What can hang from each mark:
Z_619: Z_157
Z_706: Z_5 Z_56 Z_565
Z_853: Z_5 Z_56 Z_565
Z_104: Z_5 Z_565
Z_565: Z_706 Z_853
Z_5: Z_619 Z_706 Z_853
Z_157: Z_180 Z_901
Z_180: Z_157

Each row was made from one small tree. The marks that hang from a mark follow it in brackets, in the order of their numbers. Every link used is in the known rows. Write each row's tree.
(in the rows, 128 means zero)
Known rows:
Z_5(Z_619(Z_157) Z_853(Z_565)): [169 111 133 177 168 132 149 123 140 167 119  93 128 134 164 155  97 131
 126 142  88 201  84 114  98 114 157  65]
Z_706(Z_5(Z_619) Z_56 Z_565(Z_853)): [134 105 128 111 106 112  93 115  78 117 115 147 107 152  83 162 123  88
 183 128  91 101 130  86 113 158  82 147]
Z_5(Z_619 Z_853(Z_56)): [152 119 125 181 124 126 174 137 118 135 111  97 148 127 135  88 150 150
  96 148 100 133 141  76 135 121 154 100]
Z_5(Z_706(Z_565)): [ 63 112 134 135 111  83  88 113 133 133 148 123 137 135 115 126  89 146
 143  89 138  91 101 146 161 150  99 147]
Z_853(Z_5): [124 119 163 153 156 102 129 148 153 154 128 114 139 111 144 136 116 133
 102 128 148  89 169 158 104 125 130 128]
Z_157(Z_180 Z_901): [ 63 145 139 159 176  64  69  90 116 146 172 190 127 138 141 143 163 138
 102 103 121 193 105 169 125 118 166 139]
Z_157(Z_901): [ 74 136 167 137 143  79  74 104 101 141 165 156 136 141 167 144 150 133
 110 132 154 153 118 183 122 131 149 140]
Z_706(Z_5(Z_853) Z_56): [107  92 115 146 143  92  92 153 119 142 117 133 119 112 113 132 173 123
 150 138 100 109 152  96 126 141 194 161]
Z_706(Z_56 Z_565(Z_853)): [115 122 177  95 147  59  97 109 111  86 153 147 154 181 101 159 120 108
 195 125 136  75 152 140 119 166  94 165]
Z_104(Z_5(Z_619(Z_157(Z_180)) Z_706)): [107 166 116 141 113 125 125 143 127 180 164 168 135  98 108 152 153 111
 110  95 134 188  56 143 138 122 108 113]
Z_5(Z_619(Z_157(Z_901)) Z_706): [123 155 137 155  94 114  99 121  96 168 193 151 123 123 158 154 119 104
 122 148 137 183  50 136 125 131 135 102]
Z_104(Z_5(Z_619 Z_853) Z_565(Z_706)): [140 109 104 105 107 192 143 123 102  62  97 131 101 135  97  98 166 144
  90 142 133 156  68 155 158  87 145 149]
Z_180(Z_157(Z_901)): [ 66 154 171 152 151  83  79 110 130 167 132 137 145 125 154 176 142 122
 122 161 127 151 113 123 107 149 132 142]
Z_853(Z_5(Z_619) Z_56 Z_565): [169 123 141 169 160 143 156 160 159 154  88  75 139 110 163 118  77 113
 118 154 108 118 179  88 103 106 125  59]
Z_5(Z_619 Z_706(Z_56) Z_853(Z_565)): [142  50 121 175 133 126  88 183 104 138 130  97 116 132 109 135 109 105
 201 159  77 135  90  82 180 138 207  69]
Z_853(Z_5 Z_56 Z_565(Z_706)): [166 166 115 130 185 142 134 113 206 111 106 102 135 107 171 102  77 151
 137 139 131 115 213 159  98  96 130  98]
Z_565(Z_706(Z_5 Z_56)): [104 128 110 114 152 106  53 112 129 117 130 182 119 106 126 139 146 142
 174 146 142 113 167 171 118 135 154 159]
Z_5(Z_619(Z_157) Z_706(Z_56 Z_565)): [119 144 132 152 101  64 111 141 119 125 159 132 155 138 103 163  97  91
 178 154 128 116  77  98 131 146  97 122]
Z_565(Z_853): [128 108 179 107 149 116 127 108 109 147 154 143 134 161 142 152 127 140
 145 100 141 119 149 174 120 162 120 128]
Z_706(Z_5(Z_619) Z_565): [ 88 110 111 151 106 113  93  98  95 157  90 129 105 120 109 141 103 131
 106 112  95 126 100 109 120 136  76 136]
Z_706(Z_5(Z_619(Z_157(Z_180)))): [119 150  88 171 154 121 124 101 129 204 126 180 108  97 127 169 134 129
  88  96  89 217  96 115  85 122 129 110]
Z_565(Z_853(Z_5 Z_56)): [170 154 151 109 144 131 192 139 166 133 138 104 145 131 147 122 121 121
 123 119 142  69 222 113  95 139 106 129]
Z_5(Z_853): [114  91 144 162 151  98 126 129 126 145 134 115 137 132 136 120 146 160
 117 121 117 131 128 145 135 134 173 129]
Z_104(Z_5(Z_853(Z_56)) Z_565(Z_706)): [113 156  99  69 121 162 167 116 158  44 100 124 140 141 124  62 180 161
  85 125 165 126 148 141 147  95 154 184]
Z_104(Z_565): [ 67  92 160 106 139 113 132 127 121 116 120 143 140 156 145 134 127 140
  97 105 164 126 119 156 143 135 165 151]
Z_104(Z_565(Z_853(Z_5(Z_706) Z_56))): [149 122 115  72  99 181 207 156 162 103 140 105 118 149 123 103 106 110
 112  90 151  62 184  72 156 140 147 154]
Z_706(Z_5(Z_619(Z_157) Z_853) Z_56): [160 123 100 162 128 109 136 149 111 159 124 130 120 109 121 157 161  96
 136 166  88 164 111  71  96 133 168 127]
Z_104(Z_5(Z_619(Z_157)) Z_565(Z_706)): [130 170 125  76 118 169 146 107 125  86 122 157 132 140 139 138 142 129
  92 140 176 182  73 187 106  94  99 145]
Z_104(Z_565(Z_706)): [ 96 114 122 101 149 139 115  86 134  79 121 162 125 157 138 118 118 168
 112 116 162 135 122 197 142 115 156 160]

Which tree is each row?
[116 155 114 137 119  70 101 119 111 143 116 143 137 128 115 173 120  89
 145 151 107 140 108  84  84 137  88 151]	Z_706(Z_5(Z_619(Z_157)) Z_56 Z_565)
[109 123 107  79 127 168 134 117 134  62 110 140 113 138 115  92 171 157
  95 118 159 138 103 183 149  96 159 185]	Z_104(Z_5(Z_853) Z_565(Z_706))
[137  96 144 119  91 105 105 135  81 102 157 135 120 164  72 150 104  93
 212 134 112  78  98  97 166 171  96 124]	Z_5(Z_619 Z_706(Z_56 Z_565(Z_853)))
[130 127 120 140 142 134 141 170 191 163 119  75 135 102 158 110  70 124
 137 116 131  89 192 101 143 124 150  94]	Z_853(Z_5(Z_706) Z_56 Z_565)
[ 88 196 133 152 178  56  95  84 140 158 192 195 143 139 161 161 154 129
  91 103 128 228  95 167  81 118 152 143]	Z_619(Z_157(Z_180 Z_901))
[104  73 106 144 168 145  93 117 142 171  97 103  91 112 149 131 113 149
 124  97  72 161 136 117 120 129 183 117]	Z_706(Z_5(Z_853(Z_565)))
[139 149  61 128 134 154 127  83 167 122 108 126 110  95 137  78 144 180
 110 120 105 131 184 121 118 115 155 153]	Z_565(Z_706(Z_5(Z_853(Z_56))))
[ 84 104 163 100 103 157 136 159  80 112  99 132 133 144 121 136 161 113
  80 128 167 140  76 148 151 118 120 143]	Z_104(Z_5(Z_619) Z_565)
[118 164 172 122 117 118 140 142 109 162 133 134 161 116 156 159 150 109
  98 148 173 170  92 171  93 121  80 113]	Z_104(Z_5(Z_619(Z_157)))
[196 157  95 104 127 186 128  61 119 150 144 164  83 119 141 166 106 137
 141 120 113 179 119 160  75 136  82 115]	Z_565(Z_706(Z_5(Z_619(Z_157))) Z_853)
[168 139  55 157 117 176 140  90 135 127  95 124  98  89 119  82 141 169
 107 140  84 148 153  88 127 110 143 116]	Z_565(Z_706(Z_5(Z_619 Z_853(Z_56))))
[128 120  84 173  82 116 158 128 133 119 120  78 131 129  98  78 108 144
 127 123  86 101 104  44 177 133 113 111]	Z_5(Z_619 Z_706(Z_565) Z_853(Z_56))
[ 96 105 152 130  80 147  94 170  87 162 134 128 132 103 113 130 147 120
 122 129 155 122  76 154 178 143 104 105]	Z_104(Z_5(Z_619 Z_706))
[181 123  92 166 161 165 137 102 150 107 104 101 119 127 148  85 100 171
 142 157  86 169 142 116 139 101 158  66]	Z_5(Z_619 Z_853(Z_56 Z_565(Z_706)))
[124 129 154  13 133 152 110 125 109  33 140 181 133 176 110 137 173 107
 176 137 185 103 140 194 143 135 130 189]	Z_104(Z_5 Z_565(Z_706(Z_56) Z_853))
[149 106 103 175  89 143 166 151 122 147 133  94 135 111 118  82 132 145
 116 134  99 116 118  61 181 135 163  91]	Z_5(Z_619 Z_706 Z_853(Z_56))
[136 141 147 144 179 116 150 155 191 150 102  80 151 115 179 118  88 128
 117 132 131 106 212 116 100 117 144  92]	Z_853(Z_5 Z_56 Z_565)
[202 140 147 138 125 156 202 142 133 140 121  98 131 130 134 126 116 107
 117 142 121  90 191  88 105 132  95  98]	Z_565(Z_853(Z_5(Z_619) Z_56))
[101 168 136 117  75 110 125 134 122 141 141 121 148 115 117 147 108 105
 123 121 152 132  52 135 128 129  42 135]	Z_104(Z_5(Z_619(Z_157) Z_706(Z_565)))
[135 110 131  64 148 173 137  72 126  70 145 167 109 181 129 132 117 154
 138  97 157 132 131 191 136 136 135 155]	Z_104(Z_565(Z_706 Z_853))
[ 67 117 170  91 103  86  68 197 105 131 160 153 159 115 115 137 176  94
 177 139 184  79 125 166 168 157 145 153]	Z_104(Z_5(Z_706(Z_56)))
[115 159 108 139 106  94 151 142 186 125 127  85 150 108 114  92  84 128
 119 106 138  46 179  86 139 124  88 150]	Z_853(Z_5(Z_706(Z_565)) Z_56)
[120  88 142  56  66 210 148 158  73 109 135 135 104 157  97 138 145  95
 128 103 160 118  67 129 186 149 117 138]	Z_104(Z_5(Z_619 Z_706) Z_565(Z_853))
[104 116 135  84 131  83  81 106 110 117 126 153 117 155  98 162 125 100
 184 101 113  84 160 113 110 164  97 181]	Z_706(Z_5 Z_56 Z_565(Z_853))
[ 79  98 136  93 121 141 149 157 119  95 106 117 134 151 121 105 184 137
  78 112 161 131 100 139 151 115 169 180]	Z_104(Z_5(Z_853) Z_565)
[106 102 107 140  73 129 119 145  99 123 117  92 112 119  70 101 145 126
 123 116 111 109  48 105 177 120  92 137]	Z_104(Z_5(Z_619 Z_706(Z_565) Z_853))
[180 152  90 104 113 198 142  75 118 125 118 148  92 120 126 111 120 150
 140 120 110 135 174 118 112 138  95 113]	Z_565(Z_706(Z_5(Z_619)) Z_853(Z_56))
[163 145 143 175 131 127 180 161 143 148 107  89 150 100 143 108 121 118
  91 158 128  98 180  88 109 114 109  93]	Z_853(Z_5(Z_619) Z_56)
[146 155 144 142 116 130 165 149 117 150 130 113 145 112 137 139 170 119
  91 148 135 176  76 133  99 108 113 120]	Z_104(Z_5(Z_619(Z_157) Z_853))
[162 117 115 166 125 168 150 180 163 165 108  70 121  96 150 112  68 111
 137 139 106 108 159  74 149 119 133  55]	Z_853(Z_5(Z_619 Z_706) Z_56 Z_565)
[202 142 148 104 162 124 117 129 150  79 153 151 122 136 113 139 124 116
 200 160 139  71 200 178  99 126 124 143]	Z_565(Z_706(Z_56) Z_853(Z_5))
[233 161 119 127 131 180 186 110 148 101 125 119 114 124 130 108 108 139
 139 151 125  98 196 130 100 114  82  97]	Z_565(Z_706 Z_853(Z_5(Z_619) Z_56))
